Each row was made from one small tree. Brackets hold a mark, then the marks that hang from it, in alphabetical order. Every link used is in the known rows. Write each row's tree.
In the rows, 128 means zero.
Known rows
[dules [mafarom tilabuk]]: [133 171 118 135 127 150 117 124 112 128 111 164 100 120 144 147 119 145
 127 176]
[dules mafarom]: [112 126  92 142 138 137 102 130 130 147 142 148  92 128 146 126 104 142
 124 166]
[mafarom [tilabuk [nokuv ribufon]]]: [124 150 128  99  91 145 131 166 113 106  80 142 146 115 141 143 152  94
 173 139]
[pazeguz gisa]: [110 147 148 129 115 139 135 161 153 139 137 128 146 125 131 132 120 161
 134 149]
[nokuv [ribufon gisil] [tilabuk mafarom]]: [103 139 134 127  21 164  96 194 130 118 101 154 188 112 117 105 110 100
 198 132]
[mafarom [tilabuk nokuv]]: [137 144 127  98 124 114 131 121 128  92  95 144 136 121 134 148 158  98
 149 139]
[tilabuk mafarom]: [110 113 129 129 135 115 136 145 141 113 145 128 142 116  99 139 135 109
 154 119]
[dules [mafarom [tilabuk nokuv]]]: [118 144  93 111 131 121 105 121 132 110 106 162 100 123 157 152 132 110
 144 173]
[gisil ribufon]: [107  99 143 141 121 122 142 120 124 143 152 126 137 133 119 131 152 135
 127 149]
[mafarom tilabuk]: [145 174 147 119 121 143 140 128 112 110  96 145 131 121 122 144 142 130
 133 141]
[nokuv [ribufon gisa [gisil dules]]]: [148 169 166 132  76 201  76 135 125 151 104 166 171 115 158 192 113 123
 187 124]
[sikas [pazeguz gisa]]: [126 140 121 118 121 143 146 174 146 148 117 120 164 137 147 109 104 170
 137 149]
[gisil dules [ribufon gisa]]: [112 123 185 140 133 147 114  91 135 164 151 137 158 134 138 198 169 144
 144 133]
[ribufon [gisil [dules mafarom]]]: [151 152  83 160 113 155  70 104 164 144 152 172 117 120 175 172 108 132
 164 179]
[ribufon gisil nokuv]: [135 109 108 124  97 117 126 115 122 110 135 166 137 116 139 119 105 125
 180 134]
[mafarom [tilabuk [nokuv [ribufon gisa gisil]]]]: [141 160 170  91  46 171  93 143  84 113  60 183 167 105 149 168 115  96
 189 124]
[nokuv [ribufon [gisil [dules mafarom]]]]: [143 163  89 161  92 189  69 149 150 163 135 169 125 116 180 161 106 124
 185 187]
[tilabuk mafarom [nokuv [ribufon [gisil dules]]]]: [125 120 102 128  93 141  91 158 173 107 136 143 175 103 148 178 148  57
 232 139]
[nokuv tilabuk]: [110 142 137 120  76 135 107 139 138 124 102 135 152 143 129 102 129 136
 129 131]
[gisil dules]: [142 152 121 137 151 141 119 116 164 135 139 130 137 132 148 168 156 124
 145 139]
[ribufon gisil]: [149 134 117 136  87 135 107 117 124 120 131 151 137 115 139 127 108 124
 145 138]
[mafarom [tilabuk [nokuv [ribufon gisil]]]]: [147 157 128 111  54 154 109 156 105  97  83 165 160 103 150 146 130  86
 191 152]
[ribufon gisa [nokuv tilabuk]]: [ 90 122 168  93  83 134 112 123 109 127  86 164 162 143 127 120 115 149
 165 105]

Which tree is each row?
[145 139 147 118 111 147  94  87 134 124 127 180 161 120 158 190 121 134
 199 115]
[ribufon gisa [gisil dules] nokuv]
[128 110 153 104  91 133 110 102  94 122 119 178 147 119 141 146  92 135
 182 108]
[ribufon gisa gisil nokuv]
[ 76 144 193 104  57 168 102 192 111 139  81 144 191 127 104 137 121 117
 182  97]
[nokuv [ribufon gisa] [tilabuk mafarom]]
[145 194 112 142 148 162 102 109 151 133 118 160 112 123 161 188 141 139
 140 188]
[gisil [dules [mafarom tilabuk]]]
[118 154 175  82  87 164 112 151  89 117  57 158 159 116 136 172 140 104
 171 115]
[mafarom [tilabuk [nokuv [ribufon gisa]]]]
[137 140 145 110  75 170  66 134 135 133 104 161 174 115 175 190 130  94
 206 123]
[tilabuk [nokuv [ribufon gisa [gisil dules]]]]
[156 166 122 148  79 180  94 147 148 143 125 146 164 115 159 159 127 113
 187 149]
[nokuv [ribufon [gisil dules]]]
[111 151  96 119 102 150 102 164 118 125  88 161 114 117 160 149 130 104
 169 180]
[dules [mafarom [tilabuk [nokuv ribufon]]]]
[108  95 122 142 152 110 150  99 157 134 170 137 142 138 140 162 180 133
 180 156]
[gisil dules [ribufon nokuv]]
[129 135 112 132 121 157  71  88 136 142 140 196 124 120 174 188  98 146
 194 153]
[ribufon gisa [gisil [dules mafarom]] nokuv]
[ 99  97 153 102  70 144  87 167 113 115 112 160 175  98 129 162 112  72
 213  98]
[tilabuk mafarom [nokuv [ribufon gisa gisil]]]
[ 86 138 145 124  63 154 115 204 136 124 100 134 179 122 104 111 133 105
 184 125]
[nokuv ribufon [tilabuk mafarom]]
[ 79  95 157  93 110 136 106 170 116 119 106 139 166 109 120 166 134  77
 196  96]
[tilabuk mafarom [nokuv [ribufon gisa]]]
[164 179 119 120  73 167  97 141 146 102  88 163 167 109 170 181 155  86
 209 162]
[mafarom [tilabuk [nokuv [ribufon [gisil dules]]]]]
[ 97 148 183 113  16 180  81 177 108 130  85 172 201 112 116 136 100 111
 195 107]
[nokuv [ribufon gisa gisil] [tilabuk mafarom]]
[158 170  77 130 107 144  69  97 162 103 119 188 123 116 184 186 139 104
 180 194]
[ribufon [gisil [dules [mafarom [tilabuk nokuv]]]]]
[ 96 114 158  95  96 148  98 153 106 135  88 139 152 123 148 155 125 100
 172 102]
[tilabuk [nokuv [ribufon gisa]]]
[ 83 106 127 106  97 101 138 153 148  94 119 144 165 129 103 105 140 116
 192 118]
[ribufon [nokuv [tilabuk mafarom]]]
[163 207 149 131 103 190  62  89 124 136 110 200 133 116 167 213 109 146
 160 168]
[ribufon gisa [gisil [dules [mafarom tilabuk]]]]
[110  95 103 116  72 126 102 178 136 100 128 147 168  98 132 133 127  59
 215 126]
[tilabuk mafarom [nokuv [ribufon gisil]]]
[ 87  78 175 116 122 119 143 101  94 139 142 151 145 134 122 147 142 149
 162 119]
[gisil [ribufon gisa nokuv]]
